Each row was made from one walk, in order. Every step used is in the known rows, and no mark comes twice. Write each row's walk.
In the rows, 128 means zero.
Known rows
J -> B -> R -> P: [154 103  83  75 145  95 149 135 131 105 103  85 134  82 126 127 122 143
 144 187 137 162  86  92  53 106 156 172 138 104 109 129 145  85 107  61
 127  96  98  97 113]
N -> B: [145 114  89 112 104 128 146 121 116 152 108 115  94 122 110 123 103 115
 149 175 121 164  92 113  84 120 158 157 127  71 147 150 147 109 129  86
 131 117 121 116 117]
P -> R -> B -> V: [133 115  81 103 109 117 157 148 126 125 111  85  84  93 110 128 140 117
 113 229 159 125  63 125  88  78 126 173 144 116 108 140 123 102 101  91
 129  99  96 103  98]
T -> B: [142 129  95 112 128 139 138 135 122 140  96 120  95  92 136 137 126 103
 136 172 144 145  77 126  76 114 172 147 173 118 151 136 137 121 110  95
 144 115 121 126 125]
R -> P: [150  90  83 108 139  81 143 119 136 135 108 112 108  82 120 128 141 121
 137 167 147 160  96 116  49  97 136 136 139  98 136 125 144  87 134  82
 125 122 123 104 134]
J -> B -> V: [155 116  82  86 101 150 155 129 145 135 109  88 110  89 126 136 133 126
 148 166 153 153  68 107  82 108 174 180 159 119 127 140 136 107  98  73
 149  89  95  86 104]
L -> M -> N -> B -> R: [139  91  83  97 116 129 168 112 134 145  89 109 117 107 125 125 106 128
 115 169 115 172  86 123  80 113 165 184 122  65 126 130 124 123 158 113
 113 104  98 111  85]
Z -> D -> N -> P -> R -> B: [148  98 123 116 122  87 136 130 108 106  97  91  36 118 132 124 108  91
 143 196 127 118  70 128  74 122 104 170  92  99 101 167 124 120 115  71
 116  79  82 124 103]
L -> M -> N -> D: [149  72  90 116 107 119 156  92 166 164  94 136  81 117 120 159 114  95
 133 145 144 180  97 148  83 121 147 168 128  75 155 134 128 129 171 117
 139 113 104 104 103]
M -> N -> P -> R -> B: [161  95 116  99 113  99 136 118 118 122 109  90  69 126 121 115 126  95
 145 191 120 164  75 126  65 100 110 158  98  78  94 152 125 118 120 101
 100  80 112 112 105]
R -> B: [143  93  96 106 131 113 148 133 136 137 120 111  93  85 103 121 118 115
 130 186 134 155  68 135  67  85 168 159 141  87 137 126 127 104 107  78
 132 119 114 116 130]
C -> J -> B -> N: [155 116  99  87 115 132 125 156 157 149 114  96 123  70 144 126 152 114
 182 129 126 151  78  96  75 139 205 169 144  99 132 116 142 101 101  75
 110 107 110  81  95]
K -> F -> B -> N -> P: [184 102 106 112 110 142 105 109 104 141  83  93  79  93 120 148 167  83
 164 148 102 160  47 115  58 115 157 179 131  89 114 131 127  90 110  88
  80 103  92  90 103]
P -> R: [133 124  96  99 116 103 127 133 107 140 102 105  75 104 132 162 131 115
 140 203 148 126  96 116 102 105 121 151 135 102 130 149 137 119 117  93
 118 112 120  99 120]
K -> H: [135  94 115  99 131 109 120 124 118 147 127 125  80  71 121 158 128 100
 164 161 128 145  59 110  59 114 151 136 165  91 135 159 113 111 122  80
 103 129 108 107 117]
K -> F: [153  91 102 114 141 122 119 120  98 149  86 106  82  71 116 179 135 107
 162 157 129 133  68 126  68 100 159 159 158 101 129 149 135 121 113  91
 116 127 105  93 139]
P -> R -> B: [137 107  95 102 128  99 134 147 117 129 108 102  76  95 108 140 121 118
 125 224 140 134  83 134  95  85 136 163 125  89 122 140 131 111 103  89
 124 109 111 114 118]
D -> N -> B: [133  97  86 102 111 101 132 122 119 163  92 112  89 118 140 115  99  91
 150 168 109 150  94 118  72 133 158 175 118  83 135 147 143 104 140  74
 113 111 112 117 120]
D -> N -> P -> R -> B: [132  87 112 100 127  76 113 134 109 121 100  89  46 117 128 113 119  71
 142 209 118 138  73 122  62 115 112 165  92  92 101 161 132 114 116  76
  99  84 103 116 115]
Z -> D: [158 116 111 116 115 124 154 114 123 132 111 112  81  93 126 158 119 127
 147 142 146 131  86 125  90 113 147 153 151 101 148 136 124 117 117  81
 138 117 106 106 119]
N -> B -> T: [129 130  88 100  99 150 155 136 124 138  94 106  76 115  89 118 118 127
 142 160 119 160  78 104  68 103 180 162 141  78 159 139 117  88 140  84
 125 104 126 122 113]
L -> M -> N: [145  77  89 101 119 116 152 105 153 157  99 123 102  86 136 151 139 114
 121 139 139 172  87 144  73  96 169 154 141  89 147 120 119 135 159 115
 124 122 109 101 121]
D -> N -> P: [135  95 118 102 122  87 112 107 123 145 101 108  66 111 147 118 123  65
 161 153 119 150  76 109  52 129 128 152 113  94 132 161 138 112 139  76
  97  97 115 100 121]
L -> M: [128  84  86 121 121 121 146 116 146 151 100 130  88  80 115 158 139 114
 117 169 150 158  87 132  87 100 166 147 141  89 171 127 126 132 141 102
 134 128 108 104 121]
M -> N -> P -> R -> B -> T: [146 111 114  83 107 116 144 132 124 107  99  76  48 122 105 113 139 109
 138 174 114 162  61 120  50  79 134 160 109  83 102 144  96 102 132  97
  97  69 117 122  98]
N -> P -> R -> B: [144 105 115 116 124 109 129 132 112 116 114  97  55 118  99 118 123  94
 141 221 132 151  75 116  72 100 110 149  97  78 115 167 133 118 104  83
 115  89 106 117 111]
B -> F -> K: [173 107 102  92 115 140 128 113  97 143  95 124 101  95 119 146 162 119
 163 178 129 150  51 114  98  78 174 173 172  97 137 141 121  75 121  80
 111 121 117 108 121]
F -> K -> H: [174  92 122  90 109 114 117 114 111 146 121 136  85  76 123 155 154  95
 180 161 114 152  48 116  73 104 145 154 182 102 153 167 113  82 104  67
 106 141  98 109 118]
C -> J -> B -> T: [149 126 101  84 114 158 147 161 143 127 106  83  94  75 123 131 144 139
 187 124 128 141  64  95  71 113 217 163 158 112 161 130 112  97  95  68
 127 108 115 104 112]
J -> B: [154 107  96  85 114 135 139 130 138 138 108 102 104  99 130 151 115 126
 158 159 134 160  89 107  83 113 180 167 138  98 142 138 140 115  99  71
 140 101 109 104 128]
Z -> D -> N: [145 104 108 105 123  96 140 119 122 140  96 109  73  90 160 151 112 103
 144 136 134 117  78 131  78 124 150 167 146 113 129 141 127 116 133  71
 127 111  98 108 124]
N -> P -> R -> B -> F -> K: [170 103 113 107 113 131 122 126  85 104  97 103  65 119  96 123 158 101
 160 236 120 154  42 108  92  71 129 179 118  85 109 164 116  83  99  79
 100  88  98 126  99]

Write each row's walk
[127 123  92  89 119 123 145 165 122 112  93  90  52  91  91 140 137 127
 120 207 133 129  65 126  78  69 156 167 140  98 128 133 103  93 118  85
 124  98 115 128 114] => P -> R -> B -> T
[149 107  98 111 109 114 152 118 117 144  95 108  75 117 139 126  86 103
 151 146 118 131  92 125  88 145 154 178 121  91 137 150 137 113 136  71
 129 107  95 125 111] => Z -> D -> N -> B
[161  98  86  95 103 125 124 115  93 157  77 121  97 119 132 121 134  98
 167 184  99 154  58 111  89 102 180 200 137  87 125 151 129  71 140  68
 101 114 101 127 113] => D -> N -> B -> F -> K
[134 119 115 103 111 126 140 149 116 100  98  84  33 114  79 115 139 107
 135 203 124 145  57 110  59  81 133 155 111  84 125 155 104  97 115  83
 108  81 115 127  99] => N -> P -> R -> B -> T
[181 102  86  97 115 142 115 126 111 154  78  98  98  71 131 169 164 102
 148 154 109 141  52 128  72  99 189 189 160 103 116 110 125  88 109  87
  95 126  95  91 112] => K -> F -> B -> N
[153 104  87  97 116 140 142 116 103 156  96 105 108 126 119 131 109 127
 155 161 114 175  74 113  78  98 182 173 131  65 103 134 126  99 160 110
 107  93 126 114 107] => M -> N -> B -> F
[141 101  93  93 124 110 135 141 151 142 112 108 102  78 100 114 143 104
 119 173 119 160  70 127  59  97 176 174 147  84 119 112 131  90 122  92
 113 111 116 105 105] => R -> B -> N
[134 126 110  98 103  97 107 125 117 133  99  97  64 117 123 134 154  77
 146 189 127 146  90  91  78 126 107 154 114  83 110 153 144 109 134  99
  87  86 121  86  88] => B -> N -> P -> R
[138 122 116 113 111 104 118 117 103 125 108 102  55 122 124 141 135  87
 157 197 139 143  88  98  84 121  97 141 105  88 130 170 139 124 117  88
 104  92 117 100 113] => N -> P -> R
[161  87 106  93 127 118 113 143  82 118 105 119  72  78 101 162 161 115
 162 230 115 138  23 117  91  64 154 174 161  92  98 166  95  77  96  77
  97 114  83 136 103] => P -> R -> B -> F -> K -> H
[172 128  94 105 122 160 128 134  92 135  82 125 106  93 131 142 161 109
 151 185 132 151  45 119  94  86 191 176 192 124 144 140 119  86 107  93
 126 116 111 134 112] => T -> B -> F -> K
[146 108  76 104 136  91 154 124 115 124 101  97 123 106 104  97 112 134
 134 205 121 159  91  95  52 115 133 164 125  75 113 138 151  76 135  77
 115 107 108 113 102] => N -> B -> R -> P
[140 121  82  98 160 100 149 142 119 112  89 101 124  78 131 112 133 124
 118 199 148 143  76 107  49 105 151 155 173 122 118 128 144  93 118  89
 126 111 109 124 105] => T -> B -> R -> P
[129 109  91 104 137 120 128 150  94 119  98  99  75  96  99 152 130 131
 127 238 141 135  61 121  97  65 155 169 131  84  99 133 120 100 116  96
 115  96 112 122 110] => P -> R -> B -> F
[137 109  88 101 109  99 126 138 144 140 102 108  62 118  93 140 120  86
 127 217 134 150  95 130  94 115 129 192 120  80 108 136 142  95 129  94
 120  94 112 106  86] => P -> R -> B -> N -> D
[162 114 115  98 108 137 113 136 150 134 121  87 104  97 137 107 154  92
 203 127 115 166  73  74  61 156 178 158 120  87 130 138 145 104 103  70
  93  88 110  83  86] => C -> J -> B -> N -> P
[134 111  89  88 121  97 128 153 129 134 106  99  82  85 108 133 143 107
 113 212 132 140  81 124  86  96 146 175 132  89 104 121 131 100 120  97
 104 103 113 106  94] => P -> R -> B -> N
[131 122  90 112 142 153 129 144  99 136  85 116  97  90 127 148 134 115
 137 187 145 143  58 116  82  95 196 156 177 112 127 135 128 110 119 105
 131 104 123 130 115] => T -> B -> F
[144 101 114 105 117 112 130 126 145 129 117 102  86  98  95  92 140  83
 139 170 113 180  63 110  45 107 153 160 117  68 116 131 133  94 126  88
 100  91 116 103  90] => R -> B -> N -> P
[144  94  93 106 111 109 138 126 162 148 112 119  82 105  88 123 115  85
 134 179 126 168  83 136  73 117 160 185 138  74 129 127 140  85 138  87
 126 103 109 107  90] => R -> B -> N -> D
[161 109 102 100 121 141 140 142 138 142 117  97 116  80 143 130 127 128
 193 137 134 142  81  98  83 132 194 157 142 107 149 136 139 114  84  64
 125 115 108  93 118] => C -> J -> B
[135 101 107 120 134 123 121 137  87 107 103  92  56 118  89 133 134 111
 145 234 134 150  54 107  80  81 132 158 104  73  93 159 119 106 112  96
  98  73 110 120 106] => N -> P -> R -> B -> F
[144  73  63 105 135  97 177 108 141 131  88 106 133 101 117 109 123 139
 110 174 124 186  97 120  49 108 144 171 114  70 116 120 132  99 168 108
 115 107  98 115  93] => L -> M -> N -> B -> R -> P
[157 117  90 103 105 152 153 145 151 138 121  80 125  76 144 118 146 127
 183 144 151 139  61  99  85 124 188 172 159 127 137 139 134 105  81  69
 137 102  97  82  94] => C -> J -> B -> V
[175  91  97  99 124 140 142 127 108 129 102 120 106  84  97 128 153 126
 153 193 120 160  34 130  90  59 186 188 160  92 128 134 112  66 105  80
 117 116 104 120 118] => R -> B -> F -> K
[132 110  96  93 123 135 156 149 139 122 104  98  73  81  83 124 131 131
 124 167 126 150  54 127  58  67 186 162 152  92 144 121  97  80 119  83
 127 108 118 123 122] => R -> B -> T
[146 121 102  68 129 130 142 136 122 122 104  89 116  90 129 142 108 138
 151 184 130 144  77  93  82 112 173 184 144  98 119 139 138 109  97  67
 120  93  95  93 108] => J -> B -> R
[146 128  91 111 112 132 127 131 148 156  91 124  82 111 120 134 124  71
 134 164 138 161  89 122  81 147 167 174 170 106 142 134 152 106 140 102
 136 103 115 119  84] => T -> B -> N -> D
[180  91  77 101 151 107 136 120  92 113  78  84 120  66 122 149 150 140
 139 188 118 130  49 119  48  82 147 184 155 111 102 118 130  69  98  74
 100 125  79 102 121] => K -> F -> B -> R -> P
[160  97  81  83 133  86 163 115 121 132 101  90 138 116 128  95 106 133
 135 175 112 178  93 105  48 111 135 173 123  74  95 128 142  82 148  93
 101  96 113 107  96] => M -> N -> B -> R -> P
[136 112  85 117 118 147 138 124  96 148  97 111  96 120  98 133 112 130
 151 188 126 162  74 100  88 101 181 167 129  68 128 141 136  96 138  92
 115 102 124 120 110] => N -> B -> F
[189 100  92  89  95 146 145  99  99 153  92 118 118 127 125 121 134 122
 171 163 101 180  62 121  91  88 180 195 148  73 116 140 121  76 142  94
 104 106 115 116 105] => M -> N -> B -> F -> K
[171 113  82  99  86 135 133 109 151 165  99 121  85 120 117 143 134  91
 136 165 122 164  79 128  93 129 162 195 142  84 142 119 134  72 129  77
 118 109 104  99  85] => F -> B -> N -> D
